Every row comes from one small tree of marks. The marks that hang from a mark follow it in brackets, in the order of their numbers. Every link used is in the known rows. Which tree was each row made from?
Known rows:
J_191[J_380[J_55[J_838[J_97]] J_372 J_944]]: [  5 -22 -49   8  13  -4 -45 -16 -19  -3   4  19 -26  14  26  -4  25  23
 -32  21  -8 -31   7 -31 -36  -4  26  15  11 -16 -35]
J_988[J_191 J_380[J_55 J_372]]: [-25  25  19 -17 -10 -13  -6 -17  24  -7  -5  -6  23  14  23 -14   7  19
  -4 -31  15 -12  -2  10  69 -15  37  18  14 -15 -14]
J_237[J_402 J_838[J_380]]: [ -7 -12 -11  11  25  -3  20  -6   1  19  14 -13 -21  23  -7  16 -19  30
   0   3 -11  -6  -5  13   3  -3  -3 -31 -30  10  11]
J_97[J_402]: [ 23  26  28  39 -21  17   4  -7 -10  -2   0   5  15  -3 -33  29 -21  -8
  17  -5 -16  24 -10  41   2 -10  -5  -1   7  22  27]
J_402[J_55 J_237[J_380 J_838]]: [-17   7  -6 -28  22  -5  40   2   2  29 -20  -7  15 -32 -20  -9 -32  11
  24 -36  -6 -15  -8 -27  -2   2 -26 -20 -17 -26 -13]
J_838[J_372 J_380[J_944]]: [-26  13  26  -1  -8  23  -4  24 -12  10   2   6  -5  24   9 -14  -1   8
  13   0   0   8 -26  -2   1   2  -5  -1 -18  37   2]
J_55[J_380[J_944]]: [  0   3  16   8  -1  -8 -15 -14 -13  -5 -17   2   0  -7   5 -17   5 -13
 -10  35   9  11 -21  14   9  23   3 -13   5   7  16]
J_380[J_55[J_838[J_97]] J_372]: [ 20   6 -28  -9   3   3 -17 -18 -19   2  17  20 -13   0  41  12 -18  29
  -8  -3  -1 -25  27  -1  -9 -19  24  28 -19 -26 -17]
J_838[J_380]: [  0   4  26   7  -1   6  13 -10 -16  18   3   3  -1  10  -2   3 -12  20
  24   2  -9   6 -15  23  27   5  -3 -16   0  23  12]
J_97[J_402[J_55 J_237[J_380[J_944]]]]: [ -2   1   1   0 -13  28  30  26  12  -7 -41 -23   4 -23 -47   3  -6 -50
   6 -24  -6  23 -14 -40 -44  11 -28  -3  21  -2   4]
J_380[J_55 J_372 J_944]: [  0  18 -12   0 -20  10 -37  12   3  17 -13   8  26   7  13 -13  -2  -3
  -6  -5 -17  -3   1 -12  -3  -9  14  27   2  -5 -28]
J_988[J_380[J_944] J_402[J_55 J_237]]: [-30  19  24   4 -37  -6   5  26  29 -10 -22  -2   6 -22 -23  -1  35 -45
   9  -9  38  14   3 -34  12 -24 -21   6  21 -16 -20]
J_55[J_380 J_838[J_97[J_402] J_372]]: [ 12   1   6  11  27  11   5 -21 -23 -42  31   4 -38   1  18  16  -4   3
  -8  10  33   7  -3  24 -26  -3   9   4 -21   7  39]
J_402[J_55[J_838[J_380]]]: [ 10 -38  12 -15  -7 -10  25 -11  -7  11   8   0   8  13  14  -1 -32  15
  17   9 -12  -8  -3  -5  23  -2 -12   3 -12  -3  -5]
J_55[J_380 J_402]: [ 15   5  21   0   7 -16   7  -7  10 -11  10  -3   2 -11  -1 -10  28  -9
   4  18  15  27  -3  44  27  23  -1 -20  13  13  38]
J_380[J_55[J_402 J_838] J_372 J_944]: [ 25 -12 -22 -13 -25 -13 -31  26  15 -18   0   8  17   6  20   2   3 -14
 -37  19 -11   0  22  -1  -8   6  11  32 -10 -14 -13]
J_191[J_380[J_55[J_838]]]: [  7 -32  -6  14  15 -23 -24 -29 -19  13   7  34   6   1 -15   0  -5  34
 -24  23 -31 -21   7  -9  13  -6  10  14  25  -6  -6]
J_838[J_372]: [ -6  46  46   9  -7  13  -3   9 -16  21  16  26  15  -9   2  -2 -27  21
  34 -14  -9  13 -14  26  16 -22   0  10 -21  25  13]
J_380[J_55[J_402[J_237]]]: [ -5  17   3  -6 -18  13   2  25  14   7  -1   2  12 -30 -27  -8  13 -20
   6 -12 -10   7  29  -5   2  -8 -16  11  25   2   9]
J_97[J_402[J_55[J_380[J_372 J_944] J_838]]]: [ 29 -37  -8   2   1  -9  -7   0  18 -38   2 -21  19   6  18  -2  -5 -45
 -20  16   9  13 -11 -10 -33  16   9  17  -9 -21  -4]
J_237[J_838]: [  0  27  11   8  -5 -12   1 -17 -23  22   0  17  21  -3  -6  12 -40  36
  15   0 -15 -18 -10  34  25  -7  -6 -17 -33  -4   1]
J_402[J_237]: [  2  34  36  15 -18   6  11   6 -18  12  -2  13  11 -44 -18   8 -29 -10
  33  -1 -14   6  -3   9  -3  -8  -5  -2   1   7   6]
J_55[J_380 J_402 J_838[J_97]]: [ 26 -15  -7  -6  16 -20  10 -25 -12 -35  20   1 -41 -11  27   9  18   3
 -16  37  33   3  17  39   3  20   4 -18  -9  -4  37]
J_191[J_380[J_55 J_372 J_944]]: [ -9  -3 -23  16   9  -1 -49   1   3  22  -6  14  16  13   0 -24  30   7
 -14   3 -25  -5 -10 -25 -16   0  21  12  33   2 -33]
J_191[J_380[J_944]]: [ -2   3  12  36  -9  -6 -28 -10 -17  14 -16  20   1   3 -19  -6  14   7
   2  26 -24   2 -28   5  -5  10   2 -16  25  22  -4]
J_237[J_380[J_372 J_944] J_838[J_97]]: [ -1  30 -42 -14  24   1  -2  -8 -17   6 -22   1 -28   7  25   7  -2  30
 -11 -13  15 -23 -16   4 -26  16  11 -25 -40 -20 -19]
J_55[J_838]: [ 30   3  30  15 -17 -21   0 -16 -29   1   5  29  11 -18   2  26 -49  18
   2  27 -16  -4  -2  35  19  -3   3   8 -24  -4  14]
J_988[J_191[J_380] J_402[J_55]]: [-15  -2  31   1 -16 -24  -3 -16  29  10 -10 -15  16  25 -13   3  20   3
  26 -16   5  12  15  14  58 -14  -7 -10  53  19 -10]
J_988[J_191 J_380[J_55[J_838] J_944]]: [-24 -17  14 -19 -37 -30 -16 -22   1 -33 -30   5   4  19  13  -4 -12   7
 -57  26  13 -30   0 -11  63  -3  14  23   1 -21  -7]
J_191[J_380[J_55[J_402 J_838] J_372 J_944]]: [ 16 -33 -30   5   4 -24 -43  13  19 -15   6  14   8  14   6  -6  38  -4
 -42  25 -20  -6  10 -15 -21  15  18  17  21  -5 -21]

Write each row's tree:
[  3  18   6 -23  16   9  35  20  17  22 -10  -8  17 -39  -1 -12 -14 -13
  44 -47  -6  13  -9 -27 -20   4   2   2   1 -18 -18]
J_402[J_55 J_237[J_380[J_372]]]
[  1  -7  33 -18  21 -17  13  25   3 -36  32   5  -7 -39  10  -5   7 -25
  -5  16  24  14   6   9 -14  16   1   5 -17   3  33]
J_55[J_380 J_402[J_237] J_838[J_372]]
[ 19 -10   4 -28  17 -14  35  14   7   3  -3   1  11 -43   8   4 -35 -10
  19 -25  -6  -1  -2 -29 -23   8   6  16 -17 -35 -18]
J_402[J_55[J_838] J_237[J_380[J_372]]]
[-13  15   8   0 -13  -9  -2  -3  23  -2   3  15   9   0 -17 -12  40  10
 -13 -11  13   9   6  10  50 -14   1   5  25  -3  17]
J_988[J_380[J_55[J_402]]]
[-41 -17 -34 -20   2  12  -6  12  -9  13 -19 -10   3   9 -11 -17  -3   1
 -21  -1  -7 -39   2 -48 -11   6 -17  -4  -9 -12 -29]
J_402[J_237[J_838[J_380[J_55 J_944]]]]
[-13  22  34   7 -21 -17  10  -8  28   8  -1  12  15   0 -17   7  26  -3
  21 -22  34  20   5   9  56 -37  -9   4  21 -10  -2]
J_988[J_380 J_402[J_55]]
[  7  -1   9  -2  -8 -11 -11   3  10 -20 -10  -8  -3  -3   0 -15  34 -28
 -16  36  15  26  -9  27   9  32  -5 -19  11  14  30]
J_55[J_380[J_944] J_402]
[ 26 -16 -27  18  -6  18  -2   1 -16 -42   6 -16 -37  33  26  35   3 -12
 -18  14  16  -4  -7   7 -48  10  16   1 -24   3  -4]
J_55[J_838[J_97[J_402] J_380[J_372 J_944]]]
[  2 -38 -16  15  -2 -20 -40 -17 -19   4 -11  31   2   9 -13  -6   3  15
 -45  40 -30 -24   1 -28  -5   3   3  16  22  -3 -17]
J_191[J_380[J_55[J_838] J_944]]
[-16 -11 -16  20  -3   1 -41 -10  -9  25 -19  19   6  12 -23 -23  25  11
 -19  17 -29 -11  -8 -26  -1  -3   1   4  42  12 -16]
J_191[J_380[J_55 J_944]]
[  0   9  -8  -4 -35   9 -23  18  15   5 -19   5  12   7 -14 -13  19 -14
 -22  10 -14   9  16   1  12   0 -15  11  19  10   6]
J_380[J_55[J_402] J_944]
[ 26  -1 -44  14 -16  22 -29   0 -11 -30   0  -1 -17  18  17  25  -5 -11
 -38   4   3 -13  21 -12 -46 -12  14  34 -12 -17 -13]
J_380[J_55[J_838[J_97[J_402]]] J_372 J_944]
[ 25 -35  -5  -7  21 -14  38  -5  14  11  -7   2 -19 -13 -10  18 -41  10
  -8   4 -14  17   8 -15  -8  -4  -7   2 -12 -13  19]
J_237[J_380 J_402[J_55[J_838]]]
[ -8  40  52  -1 -37 -11  10   9  11 -12 -18 -16   6 -17 -14  30 -16 -24
  23 -10  21  16  27  31  44 -11  -4   3  21  11   8]
J_988[J_191 J_402[J_237]]
[  7  10   5   5  10 -10 -22  -3  -1  -7  -4  -4   9  -6  27 -19  12 -19
  -2  19  10  14 -25  13  -4  23  26  -2  -5  -2  -4]
J_55[J_380[J_372 J_944]]
[ 31 -23  18  -4   9 -36   6 -14   1 -31  17   6  -4 -17  10   7   3  -7
 -20  41  11  12   5  41  22  27   6  -8  -4  -2  37]
J_55[J_380 J_402 J_838]
[ -9   0  -1  17   8  15  26   7 -11  -9   7 -22   1   1 -31  24 -16  -9
  11 -16  -2 -10  -9   5 -21   8 -17 -24 -14   6   6]
J_97[J_402[J_237[J_838[J_380]]]]
[ 12 -30  11   4 -18 -10  -3  -3 -24 -13  -9  10  -9  15  11  13 -25   5
 -21  42  -7 -11 -13   7   8  19  -2  -1 -21   8   2]
J_55[J_838[J_380[J_944]]]
[ 14 -16   0   1   4   1  17 -26 -39  -6  13   9 -43  13  27  21 -20  32
   2  22   9 -19   4  17   6   1   3 -10 -21   6  10]
J_55[J_838[J_97 J_380]]
[ -7 -19 -30  -9  29   1  23   8  31  27  25 -29   4  29  20  -3 -13  17
  25 -28  -9  -2  -3 -14 -11 -13   1 -17 -34  -8 -23]
J_237[J_402[J_55] J_838[J_380[J_372]]]
[-21 -16 -16 -16 -20  22   0  38  17  -4 -13 -18  -7   3 -17 -19  37 -34
 -14   3  -1   3  17 -36 -10  15 -21   0  27  15  -5]
J_838[J_380[J_55[J_402[J_237]] J_944]]
[  6  19  23  18 -28  28  25  16   6   3  -4 -16  26 -28 -38   8 -22 -40
  39 -30 -13  17   1 -12 -28 -19 -26   4  15   2   6]
J_97[J_402[J_55 J_237]]
[ -1  -7  13   6   7  18  25  -1  13 -12   1 -29  15 -30 -27 -10   2 -51
  28 -15   9  21  -6 -16 -25   1 -16  -4  24  -2  17]
J_97[J_402[J_55[J_380] J_237]]
[-37  -1 -47 -22  23  23  13 -12 -20  18   5 -11 -30   8   6  -8   5  29
   2 -24   9 -49  19 -33  -9 -10 -12 -16  -8 -15 -22]
J_402[J_237[J_838[J_97 J_380[J_55]]]]
[  2  -4   6 -15   7   9  19  14 -12 -19  38   6 -47  21  30  11  12  24
   5   3  22   1  11  23  -4  -1  -6  -6 -32  26  23]
J_55[J_402 J_838[J_97 J_372 J_380]]
[  6   1 -14   9  18  -9 -29   8  26  15  20   7  17   7  -6 -17  51  12
   1 -15 -21  11   9   6   1   2  19   3  43   9 -12]
J_191[J_380[J_55[J_402] J_372]]
[-52   4 -10 -30  29  21   7  22  -7  25  18   0   7   6  -1 -24  -9  24
  10 -38  -2 -33   4 -38  -3 -14 -12   7 -21   1 -21]
J_402[J_237[J_838[J_372 J_380[J_55]]]]
[ -6  21  40 -15 -43 -13  11  -3  28   6 -17 -19  25  19  -1  12 -15  -7
  31 -21  15  16  25  29  70 -23 -15   3  21  10  -1]
J_988[J_191 J_402[J_55]]
[-28  -3  -5 -24 -11  27 -13  42  19   5   2  -3  -3  37   1 -30  38  -3
 -14  -8  -1   9   4 -18   6   2 -13  11   6  34   3]
J_838[J_372 J_380[J_55[J_402] J_944]]
[  6  23  -8   2  12  19  11 -10 -16   9  19  -7 -28  17  36   4  10  27
  34 -17  13  -1  -7  21  -4   0  22 -15 -12  14  -9]
J_838[J_97 J_380[J_372]]
[  9  33 -18  28  -3  18   4 -24 -26  -6   4   0 -16  12 -11  34 -17  23
   6 -15   6 -14   1  38 -16 -17 -10 -25 -27  -1  14]
J_237[J_838[J_97[J_402]]]
[ 21 -29 -33  -7  38 -10  16 -21  14 -12  31 -19 -39  -4  47   1  -1  -1
   2  10  23   7  14 -13 -38 -10  24   1 -22 -26   3]
J_237[J_402[J_55[J_380[J_372] J_838[J_97]]]]
[-22 -14 -27   3  15  23  13   7  -1   1   3 -21   7  12 -36   7  -6  -3
  -8 -27  -9 -23   9 -23 -17  -2 -17  -3   2  -4  -8]
J_97[J_402[J_237[J_838[J_380[J_55]]]]]
[  1  24 -26  19  14   7   9 -19 -17  17  11   3 -41   2   2  27 -23  37
   4   1   1 -11  13  21 -19 -27  -1 -28 -38  -2  13]
J_237[J_402 J_838[J_97]]
[  5   2   8 -14  19  -7   4 -13  17  16  13 -13  30  -8  29 -29   4  -5
  35 -15   7  15 -13   5  12   3  16  -1   2 -12 -11]
J_402[J_55[J_380[J_372]]]
[ -2   1 -11  16  25  -5 -31 -12   2  32  12  15  19   4  -2 -17  24  27
  10 -15 -26  -5  -5  -6   3 -10  27  11  36   3 -25]
J_191[J_380[J_55 J_372]]
[ -8 -12   3   8 -10  20  12  12  14 -22 -18 -31  12 -21 -24 -18  13 -68
   6   1  10  19 -11 -34 -40  12 -22  -4  23  -2   7]
J_97[J_402[J_55[J_380[J_944]] J_237]]
[ -9 -11   6 -11  -6  -3  -3 -10   5   6 -17  -8  17   0   7 -34   5 -19
   8  16   6   9 -18 -14   9  11 -10  -9  10  -3   0]
J_402[J_55[J_380[J_944]]]
[-29   8 -30 -41  18   5 -10  34  21  10 -17   6   1  19 -11 -22  15  20
 -38 -22   1  -7   4 -17   2  10 -18   2 -21   1   4]
J_237[J_380[J_55[J_402] J_944] J_838[J_372]]
[ 12  21  20  20   9  21  36   9  -4  -9 -20  -6  -8 -37 -52  26 -12 -26
  13 -24  -4  27 -12   5 -27  12  -8  -7  14   7  31]
J_97[J_402[J_237[J_380]]]
[ 27 -15  15   3   9 -18   5  -5 -14  -5  22   4   3   9  32  19 -26  19
   7  10  -6  -3 -11  23   9  12  24   8 -29  -1  -8]
J_55[J_838[J_380[J_372]]]
